What can hang from each mark:
T: D
R: E
D: E M Q
Q: D L
F: E
W: M
G: R
J: D
M: D W
E: D F R

Every row comes from one small tree of marks. The marks that hang from a mark follow it in brackets, in alphabetical order. Every link used is in the known rows. Which tree was each row made from?
Known rows:
J[D[E[F R] M]]: [ 1.10  0.51 -1.90  0.12  0.87 -2.60 -0.99 -1.14 -0.22  1.58 -0.06  2.17
 -5.57  1.25  4.12 -3.62  1.68  5.87 -1.27  0.47 -1.25  3.65  3.16 -0.28]
J[D[M Q[L]]]: [-1.46  0.54 -1.29 -1.67 -1.22 -1.55 -2.47  1.00 -1.49 -1.32  3.31 -1.92
 -1.44 -0.54 -0.46  0.95 -0.61  2.91  1.22  1.39  0.48  2.82 -0.33  0.10]
G[R[E[D[M[W]] F]]]: [ 1.65 -2.21  1.27 -0.33  1.69 -0.54 -1.50 -1.00  3.77  1.85 -2.42  0.41
  0.93 -0.34  6.78 -3.70 -0.03  3.20 -3.29 -0.64 -0.74  1.27 -0.41 -4.75]
M[D[Q] W]: [-1.13 -2.68 -0.97 -0.90  0.30  0.39 -0.39  1.75  1.52  4.33 -1.00 -1.50
 -0.92  0.64  0.47  6.37 -3.99 -2.14  0.43  1.95 -4.53 -3.60 -1.22 -6.85]
T[D[E M]]: [ 2.24 -0.25 -2.00 -3.75  1.93 -2.50  1.58  1.30  1.47  2.05  1.54 -1.81
 -5.36  1.79 -1.14  2.02 -1.84  2.24 -1.25  0.84 -4.68  1.39  4.23 -0.74]
J[D]: [-2.67 -1.82 -5.69 -3.11  1.33 -3.08 -1.81  3.70 -0.32  1.69  1.88 -2.12
 -3.64  1.33 -0.17  6.38 -2.27  3.64 -0.92 -0.47 -0.81  4.37 -0.76 -1.10]
E[D[M[W] Q] F R]: [-1.21  0.09  2.00  4.54  0.18  1.91 -1.51 -1.07  3.33  0.94 -1.85  3.38
 -0.08 -1.99  6.66 -3.88 -1.49  3.80 -1.92  1.45 -2.65 -1.25  0.04 -4.10]
W[M[D[E]]]: [ 2.76 -2.21 -2.75 -3.97  0.87  0.80 -2.22  1.09 -0.06  5.81  0.35 -1.82
 -6.95  3.42 -0.40  3.79  0.04  0.45  0.03 -0.42 -4.49 -1.54  4.57 -2.84]
R[E]: [-0.44 -0.75 -6.09 -4.05  2.62 -4.54  0.68  5.09 -0.48  2.34 -1.01  0.61
 -5.96  1.15 -1.27  4.48 -1.23 -0.30 -0.78 -1.15 -1.65  3.65 -0.45 -3.24]
R[E[D[M[W] Q[L]] F]]: [-0.77 -0.45  2.92  1.20 -1.34  1.31 -1.71 -1.01  0.36  0.08  1.23 -2.29
  2.93 -1.54  6.33 -5.04 -1.06  0.37 -0.41  0.87  0.61 -2.62 -2.40 -4.08]
G[R[E[D[M Q] F]]]: [ 1.47  0.84  0.86  0.66  0.77 -1.80  0.01  1.22  2.22  1.89  0.15  2.98
 -2.00 -3.01  3.72 -7.43  4.21  3.15 -1.50  0.30 -1.84  2.90  1.00 -2.01]
T[D[E M[W]]]: [ 2.29 -1.99 -0.60 -3.56  1.07 -0.57  1.68 -0.53  2.77  2.19  0.10 -3.11
 -2.89  2.87  0.84  3.44 -4.96  0.96 -2.11  2.23 -4.83 -2.06  2.39 -3.23]
F[E]: [ 1.47 -0.07 -5.18 -3.90  2.80 -4.30 -1.61  3.12  0.72  2.09 -2.06  0.33
 -6.47  1.99 -0.58  5.15 -2.48 -0.09 -0.10  0.26 -1.09  3.16 -0.41 -2.90]
E[D[M[W]] F R]: [-1.27 -1.57  1.00  3.27  1.38  1.89 -2.87 -1.24  3.82  0.96 -2.55  2.40
  0.81 -0.24  8.36 -1.79 -2.90  5.14 -2.81 -0.63 -1.44  0.34  0.43 -4.26]
G[R[E[D[M Q[L]] F]]]: [-0.29  0.90  1.92  0.25 -0.95 -1.61 -2.00 -0.13  0.39 -0.78  1.42  1.26
  0.21 -4.20  4.40 -8.29  4.54  2.47 -1.33 -0.12  1.52  2.62  0.32 -2.96]
J[D[E[F R] M[W] Q]]: [ 0.61  0.58  0.47  1.70 -0.85 -0.46  0.81 -3.16  0.82  1.62 -0.78  1.84
 -4.10  0.57  4.50 -4.61 -0.39  3.23 -0.87  4.09 -2.50 -0.97  1.49 -2.45]
D[M[W]]: [ 1.91 -1.54 -1.15 -1.83  2.06 -0.16 -1.40  1.74  1.96  1.03 -3.60  0.65
 -1.81  3.70  0.68  5.45 -5.75  0.65 -1.55  0.56 -2.90  0.93  1.12 -3.17]
E[D[M Q] F R]: [-1.38  1.62  0.23  4.67  0.80  0.56 -1.70  0.93  2.37  0.90 -0.11  5.00
 -2.38 -3.14  4.60 -5.74  1.41  5.03 -1.40  0.24 -2.55  1.89  1.79 -1.79]
W[M[D[E[F R] Q[L]]]]: [-0.52  0.49  0.84  1.57 -2.84  1.85 -3.96 -2.49 -2.26  2.58  0.94  1.43
 -5.71 -1.87  4.48 -4.56  4.48 -0.19  0.52  0.06 -1.10 -3.04  4.33 -5.76]
Q[D[E]]: [-1.60 -1.76 -5.55 -5.02  3.72 -3.14  0.95  4.64 -0.53  3.36  0.55 -2.15
 -6.07  0.06 -0.72  5.41 -1.96  1.69 -0.54  0.74 -1.50 -0.11 -0.11 -1.80]
R[E[D[M[W] Q]]]: [ 0.58 -1.29 -0.96 -1.56  0.64  0.19  1.44  0.90  3.17  3.08  0.43 -1.56
 -0.52  0.37  2.17  0.17 -2.44  1.12 -0.17  2.52 -4.44 -1.50 -2.59 -3.01]
F[E[D[M[W] Q[L]] R]]: [-1.05  0.56  0.96 -0.68 -1.02  0.50 -3.07 -4.13  3.67 -0.68 -0.66 -0.52
 -0.46 -2.21  5.98 -1.38 -2.06  1.97  0.35  3.31 -0.67 -1.35 -3.40 -5.31]
T[D[M]]: [ 0.76 -1.23 -1.76 -1.39  2.24 -1.48 -0.71  2.83  2.09  1.72  1.38 -0.82
 -2.75  0.49 -1.14  3.47 -3.04  2.37 -1.55 -1.27 -3.89  3.25  2.63 -1.58]
W[M]: [ 0.65 -0.88 -4.09 -2.14  1.45  0.58 -3.77  4.25  0.06  2.20 -0.95  1.85
 -6.61  2.88 -1.03  5.49 -1.90  1.66 -1.53 -1.49 -2.44  2.16  3.16 -2.03]

Which tree is each row?
[-1.67 -2.07 -0.59  0.08  1.58  1.44 -2.39 -0.79  4.52  1.22 -2.21  1.40
 -0.59  0.73  5.43  2.64 -3.61  5.52 -2.83  0.59 -2.85  0.87 -0.71 -4.30] => E[D[M[W]] R]
[-1.89 -0.29 -4.91 -2.00  2.10 -2.88 -2.57  0.49  3.42  2.11 -0.35  0.76
 -5.28 -1.30  3.99  2.30 -0.19  4.15 -1.36  0.07 -1.24  3.34 -2.14 -4.25] => F[E[D R]]
[-1.87 -1.40 -3.13 -0.03  2.01 -1.82 -0.67  3.94  0.48  2.75  1.24 -0.87
 -1.42 -1.17  4.17 -1.06  0.35  2.88 -1.39 -2.53 -0.20  1.70 -1.10 -2.93] => R[E[D F]]
[ 1.02 -0.36 -2.90 -3.50  0.50 -2.36  1.98  2.10 -0.37  4.86  0.81 -1.06
 -5.68  0.73 -1.87  2.99  0.18 -1.50  0.93  2.28 -5.20 -2.13  1.94 -3.42] => M[D[E Q]]
[ 1.58 -0.97 -3.53 -4.31  4.13 -2.30  0.29  2.77  0.41  2.99 -0.09 -1.54
 -5.27  1.03 -0.71  2.66 -1.76  2.85  0.28  0.94 -2.48  0.40  1.33  0.20] => Q[D[E M]]
[-1.93 -1.70 -4.48 -4.72  2.03 -3.85 -0.68  2.67  2.35  2.54  0.29 -0.11
 -3.65 -1.38  2.11  1.39  2.03  3.37 -2.66 -0.61 -1.27  4.29 -0.97 -4.13] => G[R[E[D]]]
[ 0.41  2.10  2.35  1.27 -2.08 -0.30 -0.75 -3.14 -0.74 -1.55 -2.80  3.15
 -3.31 -0.55  5.18 -5.00 -0.40 -0.15 -0.96  3.46 -0.53 -2.55  1.90 -5.22] => D[E[F R] M[W] Q[L]]
[-0.10  1.61 -0.51 -1.18 -0.29 -1.48 -2.38  2.47 -1.26 -1.75 -0.30  1.61
 -2.87 -0.47 -1.27  1.39 -1.34  0.17  0.38  0.68 -0.68  2.06  1.58 -1.69] => D[M Q[L]]
[ 2.69  0.16  0.40  0.76  1.24 -0.64 -0.25 -1.84  1.24  0.66 -4.59  4.00
 -4.66  2.56  5.25 -1.83 -1.77  1.93 -2.72  1.31 -2.31 -0.38  3.34 -4.38] => D[E[F R] M[W]]
[-1.70  0.06 -0.17  0.20  1.81 -1.28 -3.07 -0.39 -1.62 -0.34 -0.05  0.81
 -3.48 -2.44  5.39 -3.91  1.27  3.44 -0.28 -0.79  2.29  0.69  1.55 -2.70] => Q[D[E[F R] M] L]
[ 0.87 -1.38 -2.11 -0.50  0.00  2.60 -2.83  2.70  0.25  5.47  0.80 -0.08
 -5.06  0.35 -1.92  3.53 -0.06 -0.77  0.93 -0.06 -4.94 -1.15  2.79 -3.68] => W[M[D[Q]]]
[-0.08 -1.67  1.85 -0.95  1.43  0.42 -1.97 -0.82 -1.25  0.13 -0.62 -3.72
  1.04  0.50  5.71 -0.85 -3.48  0.75 -0.43  0.53  2.07 -3.79 -0.27 -3.25] => Q[D[E[F] M[W]] L]
[ 0.66 -0.36 -0.74 -3.01 -2.02  1.48 -2.52 -0.33 -2.05  3.04  2.71 -2.52
 -5.54  0.67 -0.22  1.00  1.82 -1.65  1.73  1.23 -2.38 -3.62  3.29 -4.03] => W[M[D[E Q[L]]]]
[ 0.86  0.21 -0.24 -0.75 -0.60 -0.58  2.73 -2.45  3.03  1.81  0.06  0.83
 -5.10 -0.49  1.25 -0.23 -2.07  0.94 -1.86  4.69 -6.30 -2.10  2.36 -4.84] => T[D[E[R] M[W] Q]]
[ 1.61  1.41  2.60 -0.19 -1.44 -0.62 -0.48 -1.25 -1.68 -1.37 -1.81  0.27
 -1.50  1.48  3.15 -3.16 -2.06 -1.66 -0.19  2.79 -0.38 -3.77  2.07 -3.35] => D[E[F] M[W] Q[L]]
[ 1.74  0.11 -0.61 -0.84  0.46 -0.12  0.02  1.67  1.93  1.26 -2.89  1.80
 -2.39  2.35 -0.96  3.33 -4.69 -0.61 -0.57  2.70 -4.05 -0.70  0.66 -3.19] => D[M[W] Q]
[-1.85  1.42  2.12  2.51 -0.86  0.78 -3.32  1.34 -0.48 -1.58  2.00 -0.02
  1.57 -2.57  3.93 -4.84 -0.01  2.72 -0.03 -0.43  0.96  0.13  0.67 -0.91] => E[D[M Q[L]] F]
[ 2.40  1.79  0.98  1.72  0.22 -0.33  1.17 -1.63  0.87  0.88 -3.89  4.95
 -5.31  0.99  3.37 -4.25 -0.40  0.57 -1.78  3.69 -4.08 -1.71  3.09 -4.18] => D[E[F R] M[W] Q]
[ 0.59 -0.03 -1.64  0.86  3.78 -1.48 -0.49  0.94  0.28  2.38 -1.45  2.55
 -5.44 -1.61  4.28 -3.16  0.84  4.25 -1.11 -0.11 -0.87  1.36  2.34 -1.91] => Q[D[E[F R] M]]
[-1.21  0.04 -0.71  3.21  1.87  0.20 -3.29  0.74  2.52  0.83 -1.09  3.94
 -1.83 -1.32  6.14 -3.64  0.33  6.45 -2.16 -1.90 -1.25  3.66  1.88 -1.80] => E[D[M] F R]
[ 1.47  1.14  0.63 -3.53 -1.56 -1.06  0.41 -1.01 -0.93 -1.25 -1.36 -0.55
 -2.80  2.43  0.22  1.19 -2.74 -1.64  0.58  4.44 -1.78 -3.22  1.27 -3.11] => D[E M[W] Q[L]]
[ 0.79  0.40 -2.36 -1.93  1.40 -1.20  1.08  2.99  1.98  2.91  1.80  0.07
 -3.11 -0.56  0.04 -1.68  0.36  2.33  0.42  1.27 -4.45  1.77 -1.06 -0.54] => R[E[D[M Q]]]
[ 3.21 -1.37 -0.64 -0.52  0.88  1.85 -3.04  0.76 -1.21  5.49 -0.03 -0.38
 -5.38  2.62  2.51 -0.35  1.02  0.33 -0.09 -1.82 -2.71 -2.24  5.47 -3.04] => W[M[D[E[F]]]]
[-3.45  0.30  3.12  3.81 -1.70  2.29 -3.54 -2.61  1.49 -1.82 -0.52  1.45
  2.33 -3.08  7.98 -4.52 -1.22  3.20 -1.21  0.96  0.62 -1.65 -1.23 -4.95] => E[D[M[W] Q[L]] F R]
[ 3.10  0.91 -0.83 -2.82  0.75 -1.01  2.32  0.72  1.16  1.61 -2.65  1.17
 -5.06  3.32 -1.02  1.75 -3.63 -0.67 -0.44  5.02 -5.34 -2.55  2.04 -2.41] => D[E M[W] Q]
[ 0.55  0.13 -1.20 -0.41  0.81 -1.07  0.95  2.63  1.85  1.68  2.40  0.04
 -3.41 -1.19 -2.99  1.50 -2.19  0.78 -0.60  0.73 -5.47  1.66  2.51 -1.35] => T[D[M Q]]
[ 2.59 -0.85 -1.94 -2.72  0.03  1.32 -0.67  1.15  0.14  5.86  1.37 -0.92
 -7.79  1.72 -1.92  1.75  1.30 -0.96  1.25  1.88 -5.94 -3.11  4.35 -3.02] => W[M[D[E Q]]]
[ 1.47 -0.58  2.24  0.91  0.37  0.05 -0.01 -0.96  3.65  2.27 -1.63  1.47
  0.56 -2.01  5.21 -5.75  1.17  1.89 -2.19  1.54 -2.02 -0.17 -0.70 -4.81] => G[R[E[D[M[W] Q] F]]]
